Each row was made from one small tree. The marks that hang from a mark follow it in brackets, in the order of their numbers. Every link used is in the known rows. Write each row's tree.
In the rows, 128 means zero.
Known rows
z262[z45 z81 z291]: [167 140 138 135 120 140 131 132 136 144  97 136 125 134 127 149 156 131
 123 131 162 120 195]
z605[z81 z795]: [121 106 133 119 153 130 127 111 138 120 110 145 117 141 137 101 139 103
 134 154 128 124 112]
z795[z605]: [108 144 135 135 114 123 130 124 130 160 125 130 132 131 129 137 136 117
 126 121 122 133 123]
z262[z45 z81[z605] z291[z837]]: [139 148 148 165 123 134 132 146 140 137 130 156 135 138 137 142 144 119
 124 133 145 123 211]
z605[z795[z240]]: [165 135 141 113 135 126 119 140 135 120 119 132 121 121 145 135 116 103
 127 146 124 139 123]
z605[z81[z262]]: [ 89 110 123 127 150 127 123 111 139 118  94 138 132 150 135 117 138 109
 145 149 135 118 127]
z45[z262[z291]]: [147 114 129  98 122 137 126 119 129 138 102 129 132 120 128 145 151 143
 127 131 130 126 158]
z81[z262[z291] z605[z795]]: [107 122 146 131 139 126 125 113 137 143  82 151 139 140 146 129 148  99
 126 139 105 124 151]
z45[z262[z81[z605]]]: [ 77 143 139 127 141 129 125 114 141 107 121 127 140 119 132 137 133 119
 136 104 110 118 180]
z605[z795]: [124 117 135 124 140 128 127 127 130 123 106 137 119 129 137 113 124 113
 123 140 113 131 125]
z81[z262 z605]: [ 53 131 138 142 139 121 123 117 136 121 118 138 146 135 137 131 129 104
 136 121 112 123 143]
z605[z81[z262[z45]] z795[z240]]: [ 82 113 142 113 156 129 110 126 152 105  77 148 121 143 146 124 134  76
 143 168 162 131 145]
z837[z45[z262[z81 z291]]]: [166 136 136 115 114 146 126 128 133 141 102 121 128 129 141 150 137 140
 137 114 135 119 209]
z837[z45[z262[z81[z605] z291]]]: [129 149 147 120 116 141 125 118 140 141 128 129 142 127 139 149 144 126
 139 101 121 115 211]
z81[z262[z45] z605]: [  4 130 142 143 137 125 119 121 142 115 105 142 142 134 131 133 137  98
 135 122 143 125 166]
z45[z262[z81 z291[z837]]]: [182 123 130 138 130 139 131 145 131 125  96 137 128 129 143 144 128 141
 128 142 123 124 201]
z45[z262[z81 z291]]: [176 127 131 113 127 139 129 120 133 134  88 125 130 124 133 150 148 140
 128 126 128 118 188]
z291[z262[z45 z81[z605]] z837]: [ 56 123 143 186 132 136 129 165 144 106 127 156 135 148 132 115 107  93
 130 136 107 129 203]
z262[z291[z837]]: [194 123 131 145 118 134 133 149 124 148 127 146 129 136 138 137 131 139
 122 152 130 132 154]
z291[z262[z81[z605]] z837[z45]]: [ 93 134 143 186 121 139 129 167 138 121 155 145 137 154 143 113  89  96
 139 125  85 127 198]
z240[z155]: [140 119 136 157 115 134 129 124 134 121 121 126 131 123 116 126 130 129
 127 134 114 134 115]
z795[z240[z155] z605]: [164 150 149 155  95 128 122 131 142 151 133 126 138 117 124 157 133 108
 129 134 119 145 108]

Write each row's tree
[113 141 137 123 130 121 116 119 145 147 107 137 139 144 141 150 137  88
 147 148 138 130 121]
z795[z240 z605[z81[z262]]]
[ 85 116 132 153 129 140 128 149 140 116  94 135 123 145 121 124 120 102
 129 134 124 126 187]
z291[z262[z45 z81]]
[ 45 133 156 127 144 123 110 131 149 109  98 147 135 128 148 137 124  74
 134 140 140 136 163]
z81[z262[z45] z605[z795[z240]]]
[ 64 140 150 124 141 136 121 121 143 111 111 130 130 126 149 119 117 102
 139 108 104 122 197]
z837[z45[z262[z81[z605[z795]]]]]
[172 145 151 140 134 131 133 117 139 147 109 146 132 134 140 132 150 108
 121 128 106 118 173]
z262[z81[z605[z795]] z291]
[129 121 132 177 121 145 130 178 132 120 127 137 124 156 142 111  78 109
 137 141  96 130 197]
z291[z262[z81] z837[z45]]
[168 153 161 163 129 130 122 127 151 108 124 134 135 119 136 136 126  91
 128 132  96 133 147]
z262[z81[z605[z795[z240[z155]]]]]
[108  99 130 144 138 136 125 138 140 132  84 162 129 156 141 127 148 111
 139 173 166 124 175]
z605[z81[z262[z45 z291[z837]]]]
[174 160 149 167 111 138 133 150 134 149 157 146 138 143 150 139 121 126
 133 122 118 121 206]
z262[z81[z605] z291[z837[z45]]]
[180 124 149 145 122 132 120 134 142 112 114 131 125 116 133 131 120 103
 126 152 112 143 112]
z605[z795[z240[z155]]]
[ 93 114 145 182 147 133 132 158 140 107 113 158 129 149 144 100  96  82
 126 149  64 130 177]
z291[z262[z81[z605[z795]]] z837]
[111 136 144 158 116 133 124 148 133 149 132 151 146 148 155 136 120 115
 138 134 120 127 189]
z81[z262[z291[z837[z45]]] z605]
[152 148 140 116 120 123 121 120 143 155 147 137 134 134 132 148 144  97
 141 140 142 132 111]
z795[z240 z605[z81]]
[106 136 133 119 128 140 123 132 135 113 108 114 125 128 142 135 114 129
 142 110 130 121 198]
z837[z45[z262[z81]]]
[ 86 116 130 131 124 138 122 155 130 109 132 130 128 129 147 122  97 133
 140 130 129 136 175]
z291[z837[z45[z262]]]
[156 105 127 122 122 137 128 143 127 129 110 142 131 125 139 139 131 141
 127 146 125 132 172]
z45[z262[z291[z837]]]
[ 93 109 131 180 131 140 129 173 137 108  99 146 122 150 131 117  97 105
 128 150 121 132 198]
z291[z262[z45 z81] z837]
[115 116 145 155 141 126 127 138 135 134  93 163 138 143 156 122 127 101
 125 157 100 130 165]
z81[z262[z291[z837]] z605[z795]]
[175 135 138 160 123 139 132 156 133 137 106 148 123 139 139 142 134 131
 123 148 158 125 208]
z262[z45 z81 z291[z837]]
[102 107 132 122 136 136 123 112 143 139  76 148 130 151 130 133 169 111
 139 155 169 119 160]
z605[z81[z262[z45 z291]]]
[104 128 158 156 132 125 114 123 150 106 103 140 142 123 140 135 119  78
 133 145  95 139 127]
z81[z262 z605[z795[z240[z155]]]]
[100  96 138 118 148 136 122 111 145 135  53 157 120 153 140 118 164  97
 134 168 157 121 157]
z605[z81[z262[z45 z291]] z795]
[ 70 154 147 150 133 129 126 126 144 118 128 137 135 130 128 134 139 110
 131 109 147 119 187]
z262[z45 z81[z605]]
[124 117 137 112 156 126 113 122 144 110  87 142 125 143 151 125 124  80
 143 167 130 128 125]
z605[z81[z262] z795[z240]]
[ 45 121 143 140 152 121 122 116 139 114  91 144 136 137 146 116 123  89
 130 134  99 126 141]
z81[z262 z605[z795]]
[ 65 129 145 135 124 129 122 118 141 144  97 149 145 137 131 145 158 109
 130 126 147 123 178]
z81[z262[z45 z291] z605]
